What can hang from each mark:
J_301: J_462 J_532 J_700
J_561: J_317 J_692
J_182: J_976
J_692: J_561 J_700
J_700: J_317
J_976: J_182 J_301
J_532: J_692

Each row was made from one small tree. The marks that hang from a mark follow it in brackets, in the order of their numbers. Every link used is in the known rows. Write each row's tree.
(in the rows, 128 means zero)
Known rows:
J_182(J_976(J_301(J_462 J_700))): [150 100 107 111 123  97 133 150 126 146 103 134 104 185  96 121 128 140]
J_976(J_182 J_301(J_532)): [156 107  70 123 131  75 138 106 109 121 101 160 101 177  91 150 129 141]
J_692(J_561(J_317)): [172 106  87 104 150  92 189 118  94 124 171 138  62 144  77 126  88 125]
J_976(J_182): [154  92  90  92 140  59 154 119 109 134 121 144  95 168  79 132 123 139]
J_692(J_700): [148  72  94  89 160  70 131 124 131 152 150 108 105 139  88 147 122 125]
J_301(J_532): [170 107 110 123 118  78 134 138 140 128 140 115 107 152  85 156 117 151]
J_301(J_462): [162  94 125  96 140  87 120 148 120 136 152  99 111 148  75 131 118 136]
J_692(J_561 J_700(J_317)): [181  86  82  73 144  89 146 134 132 131 156 104  90 138 118 139 107 126]
J_692(J_561 J_700): [157  82  78  73 158  78 158 123 115 141 163 118  91 133  98 143 106 109]
J_976(J_182 J_301(J_462)): [149  96  84  97 153  85 126 115  88 131 111 143 105 170  81 124 130 125]
J_561(J_317): [161  95 103 119 153  84 162 118 110 136 160 129  75 148  66 129 106 143]
J_301(J_462 J_700): [145  94 139 103 123  81 129 164 122 113 142 104 109 155  96 138 125 147]
J_692(J_561(J_317) J_700): [152  87  74  86 171  97 181 107 107 124 184 126  67 125  97 135  86 115]
J_182(J_976(J_301(J_700))): [155  98  88 120 121  75 154 138 124 163  88 158  92 196  89 129 138 139]
J_561(J_317 J_692(J_700)): [148  90  66  96 181  80 167 123 104 128 185 114  68 138  65 128 116 119]
J_182(J_976): [172  98 101  99 127  78 152 137 144 172 122 129  96 174  75 124 114 143]
J_532(J_692(J_561(J_317) J_700)): [175 106  62  86 186  83 190  99 127 107 179 118  70 117  83 144  81 123]
J_301(J_462 J_532(J_692) J_700(J_317)): [192 134 135 118 103  90 121 168 182  65 132  78 120 148 121 160 113 190]

Write each row's tree:
[172 126 112 128 116  59 153 146 163  89 125 115 109 155  91 171 121 170]
J_301(J_532(J_692) J_700)
[177 121  91  79 154  99 141 130 160  83 173  84 112 109 110 162  83 133]
J_301(J_462 J_532(J_692(J_561 J_700)))
[176  89  74  82 154  72 133 151 130 136 154  90  91 152  87 135 137 129]
J_561(J_692(J_700(J_317)))
[147 110 143 120 103  95 125 167 146  89 145  99 118 150 113 155 116 163]
J_301(J_462 J_532 J_700)
[181 119  98 137  87  99 136 150 164 130  86 135 100 195 128 143 130 173]
J_182(J_976(J_301(J_532 J_700(J_317))))
[152 111  89 114 131  97 119 117 112 107 114 137 112 165  99 141 120 141]
J_976(J_182 J_301(J_462 J_532))
[171 115 123 134  99 108 103 161 140  95 115 105 116 168 127 149 134 166]
J_976(J_301(J_462 J_532 J_700(J_317)))
[190 136  87 119 134 100 127 128 166 128 108 115 116 163  80 142 108 152]
J_182(J_976(J_301(J_462 J_532(J_692))))
[203 103  70  71 159  75 156 126 152 115 149  98  93 131 105 147 104 135]
J_532(J_692(J_561 J_700(J_317)))
[178 127  56 123 147  60 149  98 130 105  94 152 103 169  78 157 126 147]
J_976(J_182 J_301(J_532(J_692)))
[135 113 101 121 114  92 129 133 114  82 104 144 111 174 119 147 126 153]
J_976(J_182 J_301(J_462 J_532 J_700))
[173 131  76 113 147  83 129 110 131  88 108 130 114 157  84 149 117 149]
J_976(J_182 J_301(J_462 J_532(J_692)))
[139 109  82 131 113  68 148 122 113  99  92 166  99 186 111 155 136 152]
J_976(J_182 J_301(J_532 J_700))
[167 110 107  95 156  90 115 131 176  94 163  72 128 115 100 165 101 150]
J_301(J_462 J_532(J_692(J_700)))
[195 110  90 105 141  81 122 129 190 103 143  80 115 131 112 167 112 167]
J_301(J_532(J_692(J_700(J_317))))
[158  99 102 104 121  91 125 142 110  99  95 134 103 183 121 125 138 154]
J_976(J_182 J_301(J_462 J_700(J_317)))
[169  98 143 103 111  93 118 173 141 105 135  91 110 160 116 133 127 165]
J_301(J_462 J_700(J_317))
